Each row was made from one walk, in order. Every step used is in the known rows, and no mark comes twice. Write each row's walk.
Known rows:
K > G > H: [-0.07 -0.18  0.14  0.04 -0.01  0.02  0.01  0.05  0.35  0.03  0.01  0.33
 -0.01  0.02 -0.01  0.04 -0.17  0.14 -0.17 -0.01  0.04 -0.02  0.06 -0.09
  0.02  0.05 -0.04  0.01 -0.63]
T > K > G > H > U > P > E > Y: [-0.06 -0.01  0.37  0.11  0.03  0.09 -0.05  0.08  0.52 -0.07  0.11  0.19
  0.01  0.02  0.05 -0.34 -0.18 -0.03 -0.17  0.16 -0.01  0.13 -0.02 -0.14
  0.10  0.09  0.16 -0.03  0.05]
E > Y > V > U: [ 0.02 -0.15 -0.04  0.08 -0.10 -0.08 -0.05 -0.01 -0.12  0.13  0.03  0.10
  0.05 -0.15  0.01  0.15 -0.11 -0.15  0.03 -0.15 -0.04 -0.02 -0.02  0.02
 -0.03 -0.11  0.10  0.10 -0.06]
P > E > Y > V > U > H > L: [-0.02  0.02  0.06  0.02 -0.05 -0.12  0.10 -0.06 -0.07  0.06 -0.04  0.29
  0.07  0.08  0.02  0.04  0.07 -0.20  0.34 -0.06 -0.07  0.04 -0.21 -0.05
  0.06 -0.12  0.06 -0.02  0.30]
H > L: [ 0.04 -0.21 -0.04 -0.02 -0.05 -0.02 -0.15  0.01 -0.47 -0.03  0.06  0.33
  0.09  0.06 -0.14  0.33 -0.08  0.06 -0.02 -0.15  0.09 -0.01 -0.07  0.24
  0.07 -0.01 -0.11 -0.12 -0.12]
V > U > P > E > Y: [ 0.08  0.14 -0.01  0.05  0.07  0.10  0.08 -0.14  0.18  0.23 -0.06 -0.09
  0.02 -0.11  0.17  0.20  0.09 -0.10  0.27  0.22 -0.06  0.05 -0.23 -0.01
  0.10  0.10 -0.19 -0.03  0.38]
L > H > U > P: [ 0.01  0.24 -0.03 -0.18 -0.07  0.01 -0.11  0.00 -0.21 -0.33  0.06 -0.05
  0.03  0.12 -0.06  0.05 -0.03  0.45 -0.46  0.09  0.05 -0.10  0.19  0.13
 -0.01  0.06 -0.18 -0.02  0.13]
X > U > H > L: [ 0.07  0.23 -0.12 -0.04  0.03  0.01  0.07  0.07 -0.76  0.06 -0.03  0.01
  0.11  0.22 -0.09  0.29  0.02  0.15  0.66 -0.14 -0.02  0.02  0.03  0.11
  0.13  0.15  0.02 -0.13  0.08]
P > E: [-0.01 -0.19  0.06  0.00 -0.01 -0.01  0.13 -0.09  0.11  0.07 -0.07  0.12
  0.01  0.05  0.15 -0.27  0.05  0.00 -0.05  0.14  0.00  0.05 -0.20  0.04
  0.05 -0.05 -0.16 -0.03  0.11]
X > U: [ 0.06  0.04 -0.12  0.07  0.02  0.06  0.13  0.03 -0.38  0.22 -0.05 -0.15
  0.05  0.03  0.03  0.10 -0.05  0.07  0.39 -0.01  0.00  0.03  0.03  0.15
  0.09  0.12 -0.10 -0.03 -0.20]
S > G > H > L: [ 0.00 -0.13 -0.02 -0.09  0.11 -0.10 -0.23 -0.06 -0.17 -0.12 -0.01  0.21
  0.06  0.04 -0.27  0.14 -0.01  0.17 -0.11 -0.12  0.06  0.06 -0.08  0.06
 -0.06  0.01 -0.08 -0.11 -0.75]
P > E > Y > V > U: [-0.04 -0.12  0.07  0.10 -0.06 -0.08  0.15 -0.08  0.17  0.17 -0.05  0.15
  0.03 -0.05  0.12 -0.13  0.03 -0.24  0.17  0.04 -0.06  0.04 -0.21 -0.03
  0.03 -0.13 -0.01  0.05  0.13]
S > G > H: [ 0.00 -0.15 -0.02 -0.10  0.13 -0.07 -0.16 -0.07  0.01 -0.11 -0.03  0.04
  0.03 -0.02 -0.15 -0.08 -0.02  0.23 -0.22 -0.05  0.03  0.07 -0.05 -0.03
 -0.10  0.01 -0.07 -0.02 -0.70]
E > Y > P: [ 0.08 -0.37  0.00  0.06 -0.02 -0.11 -0.02  0.01 -0.03 -0.03  0.07 -0.14
  0.05 -0.08 -0.06 -0.15 -0.14  0.05 -0.18  0.03 -0.03 -0.11 -0.10  0.05
 -0.01 -0.07  0.00  0.17 -0.15]
U > V > Y > P: [ 0.04 -0.05 -0.12  0.05  0.02  0.03 -0.09 -0.03  0.19  0.00  0.05 -0.46
 -0.09  0.01  0.03  0.06  0.03 -0.13  0.21 -0.05  0.03 -0.10  0.16 -0.17
 -0.07 -0.06  0.19  0.11  0.16]
L > H > U: [-0.04  0.04 -0.04 -0.20 -0.10 -0.02 -0.12  0.00 -0.28 -0.33  0.03  0.14
  0.06  0.11 -0.11 -0.05 -0.09  0.39 -0.55 -0.03  0.07 -0.10  0.19  0.13
 -0.08 -0.04 -0.21 -0.03  0.05]
S > G: [ 0.00 -0.24  0.03 -0.01  0.12 -0.02 -0.31 -0.05  0.03 -0.04  0.02 -0.09
  0.05  0.05 -0.12 -0.10  0.01  0.08 -0.58 -0.01  0.01  0.01 -0.10  0.03
 -0.10 -0.06 -0.17 -0.01 -0.55]
G > S: [ 0.21  0.09 -0.13  0.01  0.02 -0.05  0.12  0.04  0.14 -0.07 -0.02  0.28
 -0.04 -0.25 -0.05 -0.06 -0.20  0.26 -0.23 -0.21  0.05 -0.04 -0.09  0.04
 -0.06 -0.02  0.03  0.03  0.13]
V > Y: [ 0.04 -0.26  0.03 -0.13  0.03  0.08  0.07  0.00  0.44  0.04 -0.01 -0.08
 -0.02 -0.10 -0.06  0.06 -0.07 -0.20 -0.33 -0.10  0.08  0.04  0.02  0.00
 -0.03 -0.05 -0.08  0.06 -0.25]
K > T: [-0.09 -0.22  0.08  0.08 -0.04  0.05 -0.07  0.11  0.20  0.02 -0.04  0.06
 -0.03 -0.18  0.01 -0.23 -0.05 -0.05 -0.32  0.00 -0.02  0.01 -0.02  0.37
  0.02  0.03 -0.25  0.06  0.22]
P > E > Y: [-0.05 -0.17  0.14  0.04 -0.05 -0.07  0.15 -0.03  0.39  0.08 -0.05  0.09
  0.06 -0.02  0.05 -0.37 -0.01  0.10 -0.08  0.07 -0.06  0.07 -0.18  0.08
  0.12 -0.08 -0.14  0.08  0.16]
E > Y > V > U > X: [ 0.05 -0.05 -0.05  0.12 -0.09 -0.07  0.00 -0.02 -0.10  0.11  0.04  0.05
  0.05 -0.19  0.04  0.23 -0.03  0.02  0.00 -0.13 -0.03  0.02  0.02  0.02
 -0.05 -0.07  0.20  0.10  0.00]
X > U > V > Y > E: [ 0.04  0.16 -0.10  0.08  0.04  0.09  0.19  0.12  0.13  0.23 -0.05 -0.56
 -0.04  0.06  0.02  0.26  0.03 -0.01  0.83 -0.04 -0.01  0.03  0.17 -0.04
  0.12  0.05  0.08  0.00 -0.02]
T > K > G > H > U > P > E > Y > V: [-0.05  0.00  0.34  0.16 -0.01  0.03 -0.05  0.08  0.33 -0.07  0.14  0.21
 -0.01  0.02  0.08 -0.26 -0.16 -0.18 -0.11  0.12 -0.02  0.10  0.00 -0.17
  0.05  0.03  0.30 -0.01 -0.09]
H > U: [-0.07 -0.11  0.00 -0.14 -0.07  0.08 -0.12  0.07 -0.38 -0.13  0.00  0.34
  0.00 -0.05 -0.01 -0.16 -0.02  0.05 -0.47 -0.02  0.04 -0.03  0.05  0.13
 -0.06  0.02 -0.14 -0.12  0.29]
S > G > H > U: [-0.07 -0.07  0.00 -0.18  0.10 -0.03 -0.21 -0.02 -0.13 -0.19 -0.05  0.23
  0.01 -0.02 -0.18 -0.14  0.02  0.19 -0.42 -0.04  0.03  0.05 -0.02 -0.02
 -0.14  0.02 -0.09 -0.10 -0.46]

Which walk is each row?
[-0.08  0.12  0.08 -0.06  0.08 -0.12 -0.09 -0.01  0.10 -0.13 -0.02  0.15
 -0.02 -0.01 -0.14 -0.18  0.11  0.03 -0.24  0.04 -0.05  0.08 -0.08 -0.07
 -0.08  0.01  0.04 -0.03 -0.44]  S > G > H > U > P > E > Y > V
[ 0.00 -0.20  0.00  0.09 -0.15 -0.15 -0.04  0.08 -0.05  0.02  0.07  0.06
  0.05 -0.08 -0.04 -0.06 -0.15  0.01 -0.12 -0.17 -0.03 -0.02  0.05  0.09
  0.00 -0.14  0.14  0.16 -0.20]  E > Y > V
[ 0.00  0.29 -0.16  0.09  0.02  0.10  0.11  0.07  0.06  0.24 -0.05 -0.48
 -0.02  0.04  0.01  0.17  0.02 -0.03  0.69 -0.11 -0.02  0.04  0.23  0.02
  0.09  0.09  0.07  0.03  0.05]  X > U > V > Y
[-0.11  0.06 -0.02 -0.07 -0.01  0.07 -0.03  0.01  0.05 -0.08 -0.02 -0.03
 -0.11  0.02  0.03 -0.20  0.14 -0.24 -0.08  0.05  0.01 -0.08  0.08 -0.11
 -0.08 -0.05  0.06 -0.05  0.54]  H > U > V > Y > P > E
[ 0.00 -0.03 -0.06  0.06  0.04  0.01  0.01 -0.06  0.34  0.03  0.01 -0.41
 -0.11  0.05  0.07 -0.07  0.09 -0.22  0.28  0.04  0.01 -0.07  0.06 -0.20
 -0.03 -0.09  0.14  0.09  0.25]  U > V > Y > P > E
[ 0.07  0.29  0.01  0.15  0.05  0.03  0.29  0.03  0.03  0.28 -0.04 -0.32
  0.04  0.02  0.09  0.01  0.05  0.05  0.59  0.21 -0.10  0.08 -0.10  0.14
  0.24  0.20 -0.11  0.03  0.01]  X > U > P > E > Y
[ 0.02  0.19 -0.12  0.14  0.09  0.05  0.21 -0.01  0.05  0.26 -0.06 -0.52
 -0.06  0.08  0.07  0.06  0.11 -0.25  0.77  0.04 -0.03 -0.01  0.05 -0.08
  0.07  0.05  0.09  0.03  0.07]  X > U > V > Y > P > E
[ 0.09 -0.40  0.06 -0.06  0.11  0.01  0.21 -0.09  0.39  0.06 -0.01 -0.16
 -0.09 -0.03  0.03 -0.09  0.04 -0.51 -0.22  0.12  0.06 -0.05 -0.21 -0.16
 -0.08 -0.10 -0.05  0.07 -0.22]  V > Y > P > E
[-0.03  0.09 -0.09  0.01 -0.04  0.07 -0.10  0.02  0.36  0.01  0.01 -0.36
 -0.06 -0.01  0.01  0.05  0.01  0.01  0.18 -0.14  0.03  0.00  0.25 -0.08
  0.01 -0.04  0.12  0.08  0.23]  U > V > Y
[ 0.10  0.06 -0.09  0.12  0.01  0.00  0.02 -0.14 -0.33  0.17  0.00  0.03
 -0.06 -0.02  0.24  0.32  0.11 -0.41  0.31  0.11 -0.01 -0.02 -0.14 -0.10
 -0.05 -0.01  0.09 -0.04  0.03]  Y > V > U > P > E
[ 0.05  0.11  0.09  0.13 -0.03 -0.08  0.12 -0.02  0.22  0.07  0.05 -0.15
  0.00  0.02  0.13 -0.10  0.05 -0.01  0.09  0.19 -0.07  0.04 -0.13  0.01
  0.13  0.04  0.03  0.10  0.10]  U > P > E > Y > V
[ 0.07  0.30 -0.02  0.20  0.02 -0.03  0.29  0.04 -0.09  0.28 -0.03 -0.30
  0.01  0.04  0.11  0.07  0.06 -0.11  0.63  0.15 -0.09  0.07 -0.07  0.10
  0.18  0.14  0.03  0.04 -0.12]  X > U > P > E > Y > V
[-0.08  0.03 -0.08 -0.08 -0.04  0.09 -0.13  0.05 -0.09 -0.13  0.02 -0.07
 -0.10 -0.02 -0.02 -0.06  0.06 -0.18 -0.18 -0.04  0.04 -0.11  0.19 -0.09
 -0.11 -0.02  0.10 -0.03  0.44]  H > U > V > Y > P
[-0.04  0.03 -0.02 -0.08 -0.06  0.11 -0.06  0.03 -0.35 -0.16  0.02  0.26
 -0.01 -0.11  0.05 -0.02  0.10  0.35 -0.58  0.01  0.04  0.02  0.10  0.12
 -0.09  0.09  0.01 -0.12  0.37]  H > U > X
[-0.07  0.16  0.09  0.00 -0.08 -0.01  0.04  0.07 -0.08 -0.05  0.03  0.17
 -0.03 -0.02  0.07 -0.17  0.09 -0.11 -0.24  0.15 -0.05 -0.01 -0.05  0.07
  0.03  0.06  0.01 -0.04  0.39]  H > U > P > E > Y > V
[-0.06  0.16 -0.04 -0.15 -0.04 -0.02 -0.02 -0.05  0.05 -0.30  0.01 -0.18
 -0.04  0.17 -0.07 -0.08  0.06  0.12 -0.20  0.04  0.05 -0.15  0.19 -0.08
 -0.10 -0.11 -0.05  0.02  0.27]  L > H > U > V > Y > P > E
[-0.06  0.13 -0.03 -0.20 -0.09  0.02 -0.05  0.08  0.14 -0.33  0.03 -0.21
 -0.02  0.14 -0.12  0.14 -0.02  0.34 -0.14 -0.05  0.07 -0.10  0.29 -0.04
 -0.04 -0.10 -0.06  0.00  0.20]  L > H > U > V > Y > E
[ 0.09  0.07 -0.13 -0.15  0.06  0.11 -0.09 -0.11 -0.43  0.02 -0.07  0.08
  0.05  0.04  0.11  0.25  0.04  0.07  0.22 -0.05 -0.02 -0.02 -0.06 -0.14
 -0.05  0.05 -0.08 -0.09  0.47]  V > U > H
[ 0.09  0.03 -0.16 -0.03 -0.04 -0.04 -0.13 -0.08 -0.82  0.01  0.03  0.29
  0.03  0.10  0.04  0.51  0.04 -0.26  0.35 -0.20  0.02 -0.06 -0.04 -0.11
 -0.10 -0.07  0.18 -0.11  0.09]  Y > V > U > H > L
[-0.06  0.02 -0.01 -0.14  0.11  0.00 -0.17 -0.04 -0.11 -0.21 -0.03  0.18
  0.00 -0.07 -0.15 -0.07  0.10  0.38 -0.48 -0.03  0.03  0.09  0.03 -0.01
 -0.15  0.07 -0.01 -0.10 -0.41]  S > G > H > U > X
[-0.15  0.07  0.24  0.07 -0.06 -0.03  0.12  0.09  0.43  0.01  0.02  0.42
 -0.05  0.00  0.00 -0.06 -0.05 -0.10 -0.15  0.08 -0.04  0.00  0.01 -0.13
  0.03  0.06  0.09  0.01 -0.37]  K > G > H > U > P > E > Y > V
